Each row was made from one path, in order. Every step used is in the known rows, and no mark comes twice. Write each row's path.
(in the rows, 128 means zero)
Known rows:
niset/tenob: [ 95 113 142 132 120 149 143 127 138  89 130 122 139 167 150 105 146 118
 119 129 122 127 172 134 145 144 124 130 121 129 132 122 136 123]
tenob/veru/diro/feba/rure/niset: [ 72 132 105 131  54  99 143 101 124  93 167 158 171 149 118  88  90 141
 103 129 157 136  71 112 137 103 178  87  82  91 126 132 105 157]
lolaz/feba: [ 68 137 132 121 115 132 158 143 147  97 134  92 147 152 146 108 117 122
 117 109 129 126 127 121 158 142 130 126 145 112 190 152 150 114]
tenob/veru/rure: [ 75 116 154 121  84  81 126 132 138 110 144 139 137 164 132 125 127 145
 119 120 124 119 129  97 137 101 149 162  99 126 135 146 146 125]
lolaz/niset/rure/veru: [ 60 126 145  81  65 113 149 128 193  75 125 116 156 140 143  95  99 118
 111 116 122  78 123 111 134 152 153 143  89 120 161 154 118 147]
feba/lolaz/niset/rure/veru: [ 31 115 144  88  91 102 155 121 181  69 143 113 165 122 139 102 105 118
 102 120 133  99 100 119 151 160 172 136  73 124 153 159 118 148]
lolaz/feba/rure: [ 56 129 125 124 116 122 159 131 139 115 118  95 149 158 138  68 109 136
 123 102 146 142 151 127 174 130 150 129 127  96 202 161 132 122]
feba/lolaz/niset/tenob/veru: [ 64 111 155 124 113 105 154 123 186  75 172 114 150 125 143 102 111 122
 112 141 126 121 118  86 137 159 156 115  94 140 133 111 158 163]
feba/lolaz/niset/tenob/veru/rure: [ 37 103 176 112  98  87 155 112 181  75 173 123 146 132 127 122 122 154
 110 140 134 121 117  97 136 147 163 153  72 141 131 130 141 151]
lolaz/feba/tenob: [ 76 131 123 142 110 142 160 128 123 110 133  88 142 188 175  94 119 120
 120 130 143  98 143 114 166 160 144 121 134 111 198 141 171 111]
rure/niset/tenob/veru/lolaz: [ 79 100 117 117 101 103 151 123 150  58 144 132 162 134 146  97 127 117
 118 148 125 134 178  95 140 117 161 126  73 135 123 113 162 162]
rure/veru/lolaz/feba/tenob: [  7 126 114 132  64 119 142 129 117  82 135  72 157 168 177  87 109 102
 112 153 152  86 189  97 166 147 163 130 114 108 186 134 136 105]
surem/lolaz: [113 109 136 121 115 141 142 153 136 107 153 135 151 159 165 148 128 106
 127 105 107 139 136 118 168 130 147 120 132 141 114 156 140 116]
surem/lolaz/veru/rure/niset: [119 114 134  82 104  77 148 146 175  93 148 132 164 157 150 193 107 139
 108 119 104 129 102 125 151 125 176 151  92 132 125 174 141 145]
diro/veru: [122 148 128 119 101 148 120 142 107  93 151 142 116 161 148 139 114 110
 119 133 104 121 131 103 140 139 145 135 146 128 136 121 116 137]
veru/diro/feba/rure: [ 56 132 126 135  76 142 143 109 109 110 151 140 138 168 110 101 117 135
  96 111 155 136 105 153 159 109 144 104 111 103 117 137  72 115]
feba/lolaz/veru/tenob: [ 94 122 149  92 174 117 139 128 155  88 152 118 128 166 158 176 129 104
 124 151 120 113 147 109 156 145 146 121 111 140 124 125 132 132]
feba/lolaz/veru/tenob/niset/rure: [ 84  98 167  74 159 102 151 102 173  64 132  96 140 156 138 138 125  89
 116 141 106  74 162 118 150 132 166 116  67 134 136 150 107 139]
surem/lolaz/veru: [123 122 134 106 110 114 134 162 177 111 145 106 136 166 161 162 111  92
 119 121  89 123 133  99 176 143 148 123 136 134 111 146 147 127]
lolaz/niset/tenob: [ 91 132 152 105 116 142 163 132 193  80 138 122 135 147 150 118 128 129
 116 124 117 116 155 129 137 164 132 127 111 142 149 118 138 151]
diro/feba/rure/veru: [ 41 146 100 120  69 112 124 125 124 109 129 126 169 162 124  86 108 136
 126 134 150 131 135 108 142 122 166 115 113  81 137 114  49 134]
niset/tenob/feba/lolaz: [ 55  92 141 153 138 144 152 118 141  72 156 117 147 130 148 106 149 119
 123 138 163 147 134 128 148 139 151 104 115 126 154 111 181 114]
surem/lolaz/feba/tenob/niset/rure: [ 74  90 141 127  70 133 160 125 143  90 137  63 177 175 170  74 120  97
 108 129 114  64 148 106 176 155 171 103  95 116 179 185 148 108]
tenob/feba/lolaz/veru/rure: [ 58 111 152 115 126  79 141 135 174  92 146 114 133 130 129 157 118 139
 107 125 147 135 102 117 151 116 175 146 110 122 160 143 171 120]
rure/veru/diro/feba/lolaz/surem: [  7 162 121  90  73 118 119 116  95  71 192  86 176 142 114 167 123  95
  72 148 141 116  52 137 156 137 159  98  99 114  66 117  75 124]
surem/lolaz/niset/tenob: [ 97 112 154 102  98 142 162 151 194  84 158 113 150 153 161 139 126 119
 122 124  99 118 147 116 155 164 143 111 117 151 120 137 141 138]
veru/rure: [ 79 115 156 112 116 116 149 127 127 107 128 147 129 162 134 149 143 150
 115 104 126 131 143 146 152 114 147 169 110 130 145 159 125 119]
tenob/veru/diro/feba: [ 66 142 130 144  53 118 120 125 127  97 188 138 144 153 117 115 112 117
  96 133 135 114  78  92 141 110 143  94 124 117 104 116 110 118]
niset/tenob/feba/rure: [ 64  97 135 142 100 142 144 114 151  96 127 122 141 164 139  60 138 143
 137 130 159 145 180 127 148 119 152 118 110 102 164 123 169 118]
veru/rure/niset/tenob/feba/lolaz: [ 53  89 145 126 133 116 168 101 140  59 159 148 176 125 130 139 148 166
 118 133 166 155 103 150 134 122 175 137  66 122 165 142 172 136]
surem/lolaz/feba/tenob/veru/diro: [ 53 106 143 162  29 125 129 138 115 109 195  79 150 192 182  90 102  96
 102 149 137  83  92  72 178 143 155  90 116 116 143 163 191  98]
veru/rure/niset/tenob: [ 92 108 146 103 121 125 163 100 137  71 128 146 161 158 138 134 142 162
 114 126 132 131 141 159 134 132 151 166  73 123 149 148 132 143]
veru/lolaz/feba/rure/niset/tenob: [ 23  95 113 111 110 132 182 111 148  66 120  94 172 132 141  62 120 144
 115 130 155 149 201 140 170 133 162 135  76 110 196 149 131 146]

Which path is each row?
[ 35 132 144  95 118 110 145 138 183  68 183 132 159 147 161 157 111 117
 133 155 154  99 117  89 125 138 186  88  94 135 170 113 153 135] : rure/veru/tenob/feba/lolaz/niset
[ 69 104 128 119  58 109 135  89 127  78 105 105 156 184 168  67 115 101
 115 139 113  43 164 116 138 141 179 123  62  99 155 148 110 134] : feba/tenob/niset/rure/veru
[117 141 128  96  99 114 138 123 101  82 151 170 144 152 139 167 108 150
 115 126 115 125 101 125 124 129 174 163  97 126 159 149 104 153] : diro/veru/rure/niset
[104 106 146 103 110 119 157 107 154  78 106 125 148 145 137  94 129 107
 109  99 101  93 156 135 144 112 159 126  84 121 154 165 111 135] : tenob/niset/rure
[ 69 109 138 127  87 124 166 100 143  80 111  71 154 171 159  58 117 112
 105 125 129  58 150 119 155 152 165 121  90  97 210 162 143 117] : lolaz/feba/tenob/niset/rure
[ 66 127 140  95  88  88 152 147 196  81 152 129 129 122 137 124 104 116
 111 120 120 120 165  68 151 113 170 133 112 150 136 121 155 156] : tenob/veru/lolaz/niset
[ 69 145 134  51 122 120 149 143 124  88 128  91 128 141 136 162 150  94
  95 123 115 136 178 127 174 116 147 144 108 157  96 118 146 126] : veru/lolaz/surem
[103 101 141 125  96 125 164  90 130  86 104 114 141 180 165  79 132 103
 108 118 115  66 162 132 152 140 167 125  73 118 153 153 135 124] : feba/tenob/niset/rure
[ 43 147 116 145  37 128 128  94 104  75 164 123 161 182 152 114 101 101
  89 158 133  50 103 123 131 133 169  78  82  96 124 120  57 128] : rure/veru/diro/feba/tenob/niset
[ 58 124 135 108  71 148 139 152 183  46 170 119 112 124 137 127 121 112
 115 160 129 113 176  83 127 137 173 113 121 143 161  89 153 143] : diro/veru/lolaz/niset/tenob/feba
[ 70 139 137  97 114 128 117 129 121  90 147 135 152 194 171 143 131 109
 143 149 122  92 169 105 133 126 144 117  99 123 139 127 108 118] : rure/veru/tenob
[ 74 107 137 111 130 136 143 122 133 108 134 140 134 191 153 107 143 132
 149 131 165 132 179 110 141  97 166  97 107 118 169 125 160 106] : veru/tenob/feba/rure
[106 111 121 125 119 130 160 126 165  64 141 146 165 142 153 103 134 138
 127 134 150 141 129 130 125 129 153 106  98 113 176 112 190 146] : rure/niset/tenob/feba
[ 67 136 126  78  80  94 127 132 106  99 143  79 130 179 168 126 135  85
  97 158 128 101 180  68 170 128 169 130  97 146  83  96 192 132] : feba/tenob/veru/lolaz/surem
[111 140 134 112 108 160 111 150 117  90 171 143 119 183 158 151 135 110
 149 159 132 104 151  74 115 115 159  98 131 126 163  99 154 114] : diro/veru/tenob/feba
[ 73 106 145 119 101 122 160 113 157  64 139 148 168 149 137 132 144 173
 120 131 157 136 132 148 119 114 159 143  81 116 177 141 174 133] : veru/rure/niset/tenob/feba
[ 95 122 142 107 140 142 137 140 147  95 150 143 136 178 159 144 147 119
 139 137 146 116 168 102 131 107 146  93 125 132 166 117 177 104] : veru/tenob/feba
[111 135 148  95 130 117 126 147 187  95 143 111 124 181 161 160 129 106
 134 149 134 101 161  87 136 116 147 103 129 122 158 105 187 113] : lolaz/veru/tenob/feba
[  4  96 135 157  35 138 122  99 139  79 151 115 155 178 146  56 121 125
 111 143 162 113 142 141 141 117 151 107  82  83 156 135 129 112] : niset/tenob/feba/rure/veru/diro
[ 38 139 113  97  95 130 118 121 113 109 146 132 169 195 134 113 130 132
 141 162 155 114 170 102 132 123 163  99  96  94 136 104  44 118] : diro/feba/rure/veru/tenob
[ 81 132 140 103 145 117 180 132 178  90 159 137 136 120 143 149 107 127
 102 101 127 130 104 129 154 155 165 124 113 145 147 138 135 153] : feba/lolaz/niset
[ 76 136 109 119 106 129 151 120 126 116 131 135 148 160 115  97 125 147
 119 111 149 149 138 125 149 117 157 116 127 104 137 119  76 124] : diro/feba/rure
[100 118 107 116 119 104 167 116 149  95 124 161 163 146 146  93 110 154
 126  98 162 153 121 131 140 105 187 109  91 101 197 138 178 152] : tenob/feba/rure/niset
[ 99 124 139 104  94 138 136 113 109  67 150 151 146 158 137 144 128 153
 115 150 118 125 126 130 117 146 157 164  86 119 146 132 103 153] : diro/veru/rure/niset/tenob
[ 55 137 137 117 129 144 167 128 181  66 169 118 158 118 114 132 128 140
 105 144 140 129 102 127 142 174 149 101 115 134 127  95  93 146] : diro/feba/lolaz/niset/tenob
[ 68 167 121  72 139 119 149 130 116  90 163  90 161 127 111 173 140 112
  94 135 139 151  80 123 163 143 156 109 131 133  84 106 106 131] : diro/feba/lolaz/surem
[ 89 109 123 121 144 103 157 120 193  52 155 110 166 123 150 130 116 131
 110 148 147 138 100 123 135 147 171 106  92 114 159 115 193 156] : rure/niset/tenob/feba/lolaz/veru
[ 68 103 160  93 125 120 182 116 183  72 141 124 144 115 132 108 120 122
 101 100 130 112 103 131 159 156 164 138  89 140 154 163 140 142] : feba/lolaz/niset/rure
[ 13 117 130 108  61 119 147 143 213  51 150 104 157 125 147 106 120 116
 118 153 147 105 189  99 129 131 170 119  93 132 165  98 150 136] : rure/veru/lolaz/niset/tenob/feba
[ 55  97 138 130  87 117 132 126 143  77 145 116 134 140 144  90 136 105
 119 152 126 129 208  84 152 114 142 139 103 138 112 112 157 127] : niset/tenob/veru/lolaz
[ 81 156 148  62 137 145 112 141  96  71 189  98 133 159 144 189 143  89
 126 173 135 121 114  72 134 127 174  96 115 139 121  89 164 119] : diro/veru/tenob/feba/lolaz/surem
[ 69  93 143 116  77 138 160 151 215  92 152 110 157 152 150  88 119 137
 130 118 145 140 154 104 150 140 174  93 101 122 156 137 165 133] : surem/lolaz/niset/tenob/feba/rure
[ 99 102 164  84 131 136 151 105 146  75 122 127 138 175 146 115 142 101
 125 121 107  78 187 126 137 111 154 113  74 131 146 154 105 118] : veru/tenob/niset/rure
[ 47 119 124 127 105 120 171 114 134  74 119  73 141 155 166 102 116  97
 105 129 132  84 199 113 166 133 179 116 102 123 194 140 134 126] : veru/lolaz/feba/tenob/niset
[117 118 124 115 134 143 161 115 143  72 134 146 163 150 155 114 135 134
 118 126 125 135 144 145 134 151 138 131  88 126 143 131 145 156] : rure/niset/tenob
[ 45 130 133 131  64 126 122 113 117  86 155 134 142 169 158 124 109 101
  98 123 124  96 108 141 145 122 141 125 100 110 128 152 107 117] : rure/veru/diro
[116 125 129 130 116 120 158 103 119  95 120 131 132 182 179 114 121 104
 111 121 112  80 161 124 145 138 168 108  95 126 150 131 137 139] : feba/tenob/niset
